What can hang from each mark
sibonam: zape zubop
zape: butopi gekad pones rimagu
kasu: lave potifu
kupet: lave sibonam
vogamul: fubisu kupet
lave: fubisu kasu kupet
zubop: butopi pones sibonam
fubisu: lave
pones: zubop
rimagu: zape

Every row comes from one small tree of marks. The marks that hang from a mark follow it in brackets, in alphabetical order. Every link used is in the known rows. Which tree was each row made from?
In the rows, zero is written as 128.
Known rows
vogamul[fubisu]: [169 157 172 118 160 170 150 107 108 139 148 129  85 151 163 147 124  97
 105 154  91 117 167 138 124 150 149 123 123 105 161 137]
vogamul[kupet[lave[kasu] sibonam[zubop]]]: [129 136 128 105 119  76  92 127 101 116 145 140 104 164 120  96 114 102
  97 108 152 161  99 151 154 113 137 150 144 120  96 120]
kupet[lave[fubisu kasu] sibonam[zubop]]: [121 137 120  79 116  86  93 121 107  97 139 106 134 152 127 146 117  95
 146 102 146 134 156  93 200 115 171 120 116 141  61 135]
sibonam[zape[pones[zubop] rimagu]]: [ 95  94  71 133 126 168 174 111 123 139 124 129 112 135 114 109 135 134
 161 159 123  97 152 130  74 183  94 126  94 163 195  99]
rimagu[zape[butopi gekad pones[zubop]]]: [117 124  85 202 171 152 163  68 160 178  88 120 183  80 110 116 122 129
 176 162 149 102 136 144  60 168  60 140 145 123 219 106]
fubisu[lave[kasu[potifu] kupet[sibonam[zubop[pones]]]]]: [128 137 133 111  89 143 119 180 120  68 146 131 163 107 126 139 127 157
  99 120 147 139  98 178 171  74 122 141 126 134  88 136]
rimagu[zape[butopi gekad pones[zubop[sibonam]]]]: [109 118  88 193 167 143 162  79 170 179  85 114 190  79 108 109 122 138
 175 166 138 103 141 135  65 169  64 133 142 128 214  91]
lave[fubisu kasu]: [130 127 165  77 156 108 148 122 109  87 121  79  99 115 158 197 155  66
 107 111  80  84 109  98 145 125 158 151 118  76  88 137]
sibonam[zape[gekad pones rimagu] zubop[butopi]]: [ 96  53  63 188 145 152 158  91 167 210 115 172 158 124 117  75 171 178
 194 106 148 124 131 106  58 178  81  95 151 184 173  92]
sibonam[zape[rimagu] zubop[pones]]: [ 83  88  98 135 104 150 141 146 140 155 141 145  90 160 118  64 162 142
 166 121 131 124 125 118  81 155 110 100 133 213 173 122]
sibonam[zape[butopi] zubop]: [127 124  92 142 131 140 118 121 154 172 121 163 105 152 123  60 150 126
 133 114 143 124 100 129  57 124 126 105 140 178 165 149]
lave[kasu[potifu] kupet]: [155 121 165  82 142 112 118 169 106  82 116  89 140 124 134 154 116 161
  95 114 131 110  80 152 152 101 115 160 109 115  77 136]
sibonam[zubop]: [156 108 124 111 139 147 139 116 132 138 134 131 114 139 157 105 141 106
 121 113 152 131 130 158  82 130 168  76 124 150 138 138]
kupet[lave sibonam[zape zubop[butopi]]]: [129 148  81 134  89 103  85 119 128 166 124 147 132 185 108  83 115 130
 156 115 166 178 169 113 151 122 164 102 109 172 106 145]
sibonam[zubop[butopi pones]]: [150  79 147 140 146 124 139 146 169 176 106 140 127 134 153  90 174 135
 140 112 167 147 150 140  83 142 169  78 145 167 118 142]
vogamul[fubisu[lave] kupet]: [167 155 175 144 131 144 138 128 113 120 181 183  64 147 146 121 123  94
  58 137  94 146 114 165 133 113 121 170 167  70 175 106]
pones[zubop[butopi sibonam[zape[rimagu]]]]: [130  76  82  99 129 123 156 157 207 188  75 128 141 135 150  63 145 131
 122 184 120 127 160 128  73 158 167  90  92 152 158  66]
kasu[lave[fubisu] potifu]: [161 151 166 136 156 138 119 127 109  88 143 161 102 142 149 132  91 115
 149 120 122 153 183 129 158 115 167  92 137  58 141 146]
fubisu[lave[kasu[potifu]]]: [151 164 125 118 112 170 141 150 111  82 128 141 142 125 148 132 130 112
  93 127 123 145 120 202 144  81 143 133 115  81 125 133]
rimagu[zape[butopi pones]]: [141 139 129 176 167 139 159  93 128 156 107 116 147 107 109 130 131 115
 159 131 140 101 151 147  72 162  84 140 129 124 195 131]
lave[fubisu kasu[potifu] kupet[sibonam[zape[pones]]]]: [ 98 120 154  75 132  81 117 152 107  72 156  75 135 108 115 203 115 161
 122  97 108  65  98  62 181 103 105 184 118 132  68 139]
vogamul[fubisu kupet[lave[kasu] sibonam[zape zubop]]]: [122 146 146 124 123  80  88 122 106 131 186 158  70 198 114  91 111 122
 107 114 108 147 115 103 176 113 107 180 167 142 135 114]
sibonam[zape[gekad]]: [103 166  83 172 111 167 138  79 117 168 110 127 108 137 122 124 127 115
 133 149  97 141 101 131  78 135 110 131 121 110 176 148]
rimagu[zape[butopi gekad]]: [134 170 109 193 156 155 136  78 143 192  83 131 155 101 123 109 121 100
 148 149 123 128 107 153  71 143  82 137 146  96 200 129]
lave[fubisu kupet]: [165 111 181  94 129 111 140 139 116  94 133  97  88  88 140 215 128  94
  90 116 111  97 107  90 132 138 155 147 114  82 102 131]
lave[fubisu kasu[potifu] kupet]: [150 109 186  69 150  87 124 166 116  67 133  81 119 104 141 200 124 134
  97  95 106  79  89  88 168 102 130 177 123  88  72 128]
fubisu[lave[kasu[potifu] kupet[sibonam[zubop]]]]: [141 141 125 103  92 144 118 170 117  71 147 136 164 110 130 138 122 149
  92 115 144 137  93 184 166  70 129 136 120 124  88 131]
lave[fubisu]: [153 139 159  99 147 137 156 107 116 116 128 105  83 111 163 189 133  58
 105 126 100 101 150 106 112 143 177 124 112  71 131 141]

Write each row's tree
[152  82 103  94 143 118 156 152 206 177  70 115 151 122 165  83 141 121
 108 184 133 131 169 145  78 152 190  80  92 133 139  77] | pones[zubop[butopi sibonam]]
[154 158 126 122  77 166 132 149 109  87 141 141 141  97 128 161 120 114
  81 141 138 150 109 189 146 100 145 127 103 101 110 135] | fubisu[lave[kupet[sibonam]]]
[128 145 113 112  80 142 114 170 119  76 151 138 155 121 121 131 122 155
  97 113 136 138  86 172 161  66 119 145 120 134 100 133] | fubisu[lave[kasu[potifu] kupet[sibonam[zape zubop]]]]
[101 123 149  59 127  88 111 165 110  83 149  88 127 116 124 184 114 149
 116 104 101  68  89  67 182 105 107 179 115 134  70 126] | lave[fubisu kasu[potifu] kupet[sibonam[zape[rimagu]]]]
[128 147 128 107  93 128 114 136 102 119 133 101 117 122 114 160 110 134
 101 140 128 122  97 133 128 128 128 136  95 145 102 152] | lave[kupet[sibonam[zape]]]
[170 150 173 120 132 163 137 150 113  92 161 144 114 136 147 154 122 135
  91 138  97 124 132 154 168 103 123 155 134  99 138 121] | vogamul[fubisu[lave[kasu[potifu] kupet]]]
[138 133 117 127 109 105  94 134 127 151 114 135 148 163 122  98 122 127
 155 125 186 180 191 129 168 136 176  93 117 166  81 145] | kupet[lave sibonam[zubop[butopi pones]]]
[ 92 125 109 145 138 141 145 110 149 163  92 118 152 113 110 106 136 151
 132 162  93 124 142 113  91 160 112 109 124 138 147 102] | zubop[sibonam[zape[butopi gekad pones]]]
[117 131 136 114 117  73  93 136 104 115 142 135 102 162 116  94 119 109
 105 113 155 162 104 146 159 117 130 155 151 131  94 125] | vogamul[kupet[lave[kasu] sibonam[zubop[pones]]]]
[110 102 172  60 137  75 108 173 125  73 155  79 140 103 134 184 124 157
 118  91 130  74  97  73 186  96 128 159 134 149  49 138] | lave[fubisu kasu[potifu] kupet[sibonam[zubop[pones]]]]
[136 148 130 107  82 146 126 160 106  67 134 123 151  99 125 165 135 120
  81 130 124 138  81 183 167  88 130 146 108 104  80 133] | fubisu[lave[kasu kupet[sibonam]]]
[106 134 153  67 124  81 106 159 111  80 151  79 125 117 123 194 113 148
 108 100 101  75  87  66 181  92 118 182 116 128  66 144] | lave[fubisu kasu[potifu] kupet[sibonam[zape]]]
[ 57 116 128 145 123 145 141 157 160 171  79 121 138 118 108  78 154 156
 146 183  91 134 142 109 107 177 100 112 137 169 144  98] | zubop[pones sibonam[zape[butopi gekad rimagu]]]
[133 172 161 117 131 129 119 135 107 112 194 168  98 153 143 116 109 118
  66 137  98 131 115 159 172  91 109 179 165  98 141 115] | vogamul[fubisu[lave[kasu[potifu]]] kupet[sibonam]]
[ 95  99  71 192 152 155 139  75 154 181 117 161 154 113 104  86 150 164
 173 118 156 114 108 116  55 153  75 112 164 177 178 135] | sibonam[zape[butopi gekad pones] zubop]
[165 147 153 100 140 103 112 132  99  85 111 110 111 158 134 154 108  95
 132 109 129 144 166 111 186 118 164 153 110  70 100 127] | kupet[lave[fubisu kasu[potifu]]]
[ 80  84 134 163 124 118 145 168 192 217  61 130 150 128 120  73 181 176
 152 163  92 159 161  92 102 176 126 101 136 159 123  87] | zubop[butopi pones sibonam[zape[gekad rimagu]]]
[101 114 109 156 125 135 120 141 160 168 118 153 102 147 113  59 161 141
 149 122 148 128 109 119  68 133 116 112 153 200 161 159] | sibonam[zape[butopi] zubop[pones]]
[147 103 167 134 123  98 106 135 124  96 138 151 110 110 126 161 128 114
 140 110 127 153 129  98 170 131 164  91 142  96  78 140] | kasu[lave[fubisu kupet[sibonam[zubop[butopi]]]]]
[106  76  73 200 140 135 148  79 167 203 119 154 153 127 117  95 167 174
 180 101 149 136 125 101  56 148 100 101 156 173 165 125] | sibonam[zape[gekad pones] zubop[butopi]]
[ 73 113  86 184 105 147 130 104 150 172 130 132 113 141 116  86 153 153
 167 126 132 142  99 111  74 131 103 109 158 186 174 148] | sibonam[zape[gekad] zubop[pones]]
[121 142 108 209 171 154 157  62 136 178  94 122 177  84 105 132 126 126
 174 142 138 110 132 143  70 167  58 142 150 109 203 123] | rimagu[zape[butopi gekad pones]]
[126 175 116  92 110 113  95 119  80 100 112  99 144 161 119 139 103  98
 131 137 142 157 156 144 199 125 158 132  91 120  63 147] | kupet[lave[kasu] sibonam]
[ 86 157  75 116 111 149 142  94 110 138 142 102 135 134 120 134 111 124
 140 162 132 105 158 131 108 147 131 116  90 169 142 152] | kupet[sibonam[zape[pones[zubop]]]]
[113 138 104 204 147 153 169  56 120 159 120  97 158  99 111 153 122 125
 177 136 122 118 141 137  79 160  71 137 132 109 207 121] | rimagu[zape[gekad pones]]
[163 127 153 139 135 122  89 156 124 109 139 172 146 143 129  98  88 176
 148 114 165 175 154 151 165 105 148  81 136 117 102 146] | kasu[lave[kupet[sibonam[zubop[butopi]]]] potifu]
[139 113 165 125 116 106 107 131 110  75 149 142 103 111 123 168 119 107
 140 114 123 146 125 103 173 130 158  95 137  99  86 143] | kasu[lave[fubisu kupet[sibonam[zubop]]]]
[178 153 171 133 121 176 144 137 114 105 161 150  99 127 146 161 123 116
  88 147  98 134 141 154 149 122 134 141 130  96 153 123] | vogamul[fubisu[lave[kupet]]]
[151 143 170 122 136 120  99 146 107  77 155 151 119 127 131 151  78 144
 142 118 136 147 160 114 185 108 151 105 133  82 107 147] | kasu[lave[fubisu kupet[sibonam]] potifu]
[152 132 120 107 119  93  96 117 131 145 128 136 135 152 134 132 117  98
 146 106 168 156 192  92 173 130 194  97 117 133  79 133] | kupet[lave[fubisu] sibonam[zubop[butopi]]]
